Known rows, with every step that occurs
C -> A -> B -> W: [-0.27 -0.50  0.08  0.07 -0.11 -0.02 -0.16  0.02 -0.19 -0.29 -0.15  0.04
  0.16  0.06  0.21 -0.13 -0.07 -0.12  0.00]
W -> B -> N: [-0.29 -0.30  0.02  0.13 -0.12 -0.04 -0.21 -0.03 -0.13 -0.36 -0.29  0.07
  0.05  0.16  0.12 -0.04 -0.06 -0.22  0.08]
U -> J -> V: [-0.38 -0.37  0.04  0.10 -0.27  0.18 -0.23  0.06 -0.09 -0.38  0.12  0.06
 -0.13  0.23 -0.02  0.13 -0.10 -0.17 -0.05]
W -> J: [-0.32 -0.32  0.08  0.05 -0.24  0.12 -0.18  0.03 -0.13 -0.27 -0.12 -0.01
 -0.09  0.14  0.17  0.05  0.02 -0.13 -0.05]
W -> J -> V -> A -> B -> N: [-0.23 -0.40 -0.05 -0.03 -0.05 -0.24 -0.38  0.11 -0.13 -0.26 -0.06 -0.08
  0.12  0.23 -0.09  0.20 -0.03 -0.18 -0.02]
U -> J -> W -> B: [-0.53 -0.36  0.07  0.07 -0.20  0.19 -0.18 -0.14 -0.21 -0.46 -0.13  0.16
  0.01  0.10  0.03  0.00  0.01 -0.18  0.05]
A -> B -> W -> J: [-0.33 -0.39  0.04  0.08 -0.09 -0.02 -0.26 -0.01 -0.19 -0.28 -0.25 -0.08
  0.08  0.10  0.14 -0.02 -0.05 -0.12 -0.03]
C -> A -> B: [-0.22 -0.52  0.05 -0.01 -0.15 -0.02 -0.11  0.10 -0.19 -0.30 -0.09 -0.02
  0.07  0.10  0.19 -0.04  0.03 -0.11  0.01]
W -> J -> U: [-0.39 -0.33  0.01  0.10 -0.18  0.09 -0.17 -0.03 -0.13 -0.18 -0.10  0.08
 -0.15  0.23  0.11  0.17  0.07 -0.13 -0.06]
A -> B -> W -> J -> U: [-0.40 -0.40 -0.03  0.11 -0.01 -0.04 -0.26 -0.07 -0.18 -0.19 -0.23  0.02
  0.02  0.17  0.08  0.10  0.02 -0.12 -0.05]
V -> A -> B -> W -> J -> U -> C: [-0.51 -0.45 -0.11  0.19  0.00 -0.21 -0.33  0.02 -0.23 -0.12 -0.03  0.09
  0.14  0.30  0.07  0.14  0.03 -0.12 -0.12]
J -> W -> B: [-0.40 -0.31  0.11  0.05 -0.20  0.22 -0.17 -0.07 -0.24 -0.39 -0.21  0.19
  0.04  0.06  0.14 -0.10  0.00 -0.21  0.06]
V -> A -> B -> W -> J -> U: [-0.44 -0.42 -0.07  0.07 -0.01 -0.09 -0.27 -0.01 -0.24 -0.08 -0.14  0.04
  0.11  0.23  0.08  0.12  0.07 -0.11 -0.08]
V -> A: [-0.32 -0.35  0.02  0.06 -0.27  0.16 -0.15  0.13 -0.20 -0.17  0.00  0.08
  0.02  0.24  0.24 -0.02  0.01 -0.16 -0.06]
N -> B: [-0.27 -0.34  0.16 -0.01 -0.23  0.14 -0.13 -0.01 -0.15 -0.31 -0.13  0.08
 -0.02  0.16  0.25  0.02 -0.10 -0.27  0.05]
V -> J: [-0.36 -0.30  0.08  0.06 -0.23  0.11 -0.14  0.18 -0.10 -0.30  0.01  0.05
 -0.11  0.23  0.15 -0.05  0.00 -0.20 -0.11]
N -> B -> W: [-0.33 -0.32  0.18  0.06 -0.18  0.15 -0.18 -0.10 -0.15 -0.30 -0.19  0.13
  0.06  0.14  0.28 -0.06 -0.20 -0.28  0.05]
A -> B -> W -> J -> V: [-0.28 -0.38  0.05  0.06 -0.09  0.00 -0.35  0.02 -0.16 -0.31 -0.12 -0.04
  0.06  0.11 -0.04  0.07 -0.12 -0.13 -0.04]
A -> B -> W: [-0.30 -0.38  0.04  0.11 -0.11  0.07 -0.22  0.04 -0.19 -0.29 -0.23  0.01
  0.10  0.14  0.22 -0.13 -0.12 -0.16 -0.01]
N -> B -> W -> J -> V: [-0.31 -0.33  0.21  0.01 -0.15  0.08 -0.32 -0.11 -0.14 -0.31 -0.09  0.09
  0.03  0.11  0.02  0.13 -0.21 -0.25  0.00]

Rows
[-0.49 -0.48  0.12  0.13 -0.06 -0.18 -0.22 -0.19 -0.13 -0.24 -0.02  0.23
  0.09  0.17  0.11  0.18 -0.07 -0.21 -0.03]	N -> B -> W -> J -> U -> C -> A
[-0.37 -0.34  0.07  0.08 -0.20  0.09 -0.33  0.04 -0.17 -0.17  0.03  0.08
  0.07  0.17  0.01  0.08 -0.10 -0.15 -0.10]	B -> W -> J -> V -> A
[-0.26 -0.43 -0.01 -0.06 -0.12 -0.04 -0.32  0.16 -0.24 -0.22  0.03 -0.07
  0.06  0.18 -0.06  0.17  0.03 -0.11 -0.07]	W -> J -> V -> A -> B
[-0.36 -0.33  0.18  0.02 -0.15  0.07 -0.23 -0.15 -0.14 -0.29 -0.22  0.06
  0.05  0.10  0.19  0.04 -0.14 -0.25  0.02]	N -> B -> W -> J
[-0.38 -0.30  0.09  0.14 -0.19  0.12 -0.23 -0.06 -0.13 -0.25 -0.18  0.04
  0.00  0.12  0.18 -0.03 -0.08 -0.15 -0.05]	B -> W -> J
[-0.36 -0.42  0.00  0.04 -0.07 -0.05 -0.28  0.04 -0.24 -0.16 -0.15 -0.04
  0.17  0.15  0.14  0.00  0.01 -0.11 -0.06]	V -> A -> B -> W -> J
[-0.34 -0.53  0.04  0.13 -0.06 -0.20 -0.36  0.03 -0.15 -0.34  0.05  0.02
  0.15  0.11 -0.05  0.08 -0.12 -0.10 -0.07]	U -> C -> A -> B -> W -> J -> V
[-0.38 -0.51  0.02  0.07  0.00 -0.14 -0.20 -0.10 -0.18 -0.19 -0.16  0.06
  0.09  0.11  0.06  0.09  0.07 -0.08 -0.04]	C -> A -> B -> W -> J -> U
[-0.43 -0.54 -0.04  0.21 -0.02 -0.19 -0.21 -0.01 -0.17 -0.24 -0.02  0.18
  0.12  0.22  0.14  0.02 -0.05 -0.13 -0.06]	J -> U -> C -> A -> B -> W
[-0.40 -0.56 -0.05  0.09 -0.04 -0.26 -0.20  0.02 -0.18 -0.24  0.01  0.05
  0.02  0.20  0.04  0.20  0.10 -0.08 -0.08]	W -> J -> U -> C -> A -> B
[-0.43 -0.34  0.13  0.06 -0.08  0.03 -0.21 -0.21 -0.13 -0.19 -0.20  0.15
 -0.01  0.19  0.12  0.16 -0.08 -0.24  0.00]	N -> B -> W -> J -> U
[-0.34 -0.35  0.15 -0.02 -0.15  0.03 -0.34 -0.05 -0.18 -0.20 -0.01  0.10
  0.12  0.16  0.02  0.15 -0.15 -0.24 -0.03]	N -> B -> W -> J -> V -> A
[-0.50 -0.46  0.03  0.23 -0.11 -0.13 -0.21 -0.10 -0.11 -0.19  0.02  0.21
  0.04  0.19  0.11  0.10 -0.01 -0.12 -0.11]	B -> W -> J -> U -> C -> A
[-0.28 -0.32  0.09  0.04 -0.24  0.15 -0.26  0.07 -0.11 -0.30  0.01  0.02
 -0.11  0.16  0.00  0.14 -0.06 -0.14 -0.06]	W -> J -> V
[-0.47 -0.30  0.13  0.02 -0.17  0.12 -0.18  0.03 -0.19 -0.41 -0.12  0.18
  0.00  0.10  0.02 -0.08  0.05 -0.23 -0.03]	V -> J -> W -> B
[-0.38 -0.52  0.04  0.14 -0.06 -0.23 -0.26 -0.01 -0.17 -0.30 -0.07  0.00
  0.16  0.09  0.11 -0.01 -0.05 -0.09 -0.07]	U -> C -> A -> B -> W -> J
[-0.45 -0.31  0.03  0.18 -0.13  0.09 -0.22 -0.11 -0.12 -0.16 -0.16  0.13
 -0.06  0.20  0.12  0.09 -0.02 -0.14 -0.07]	B -> W -> J -> U
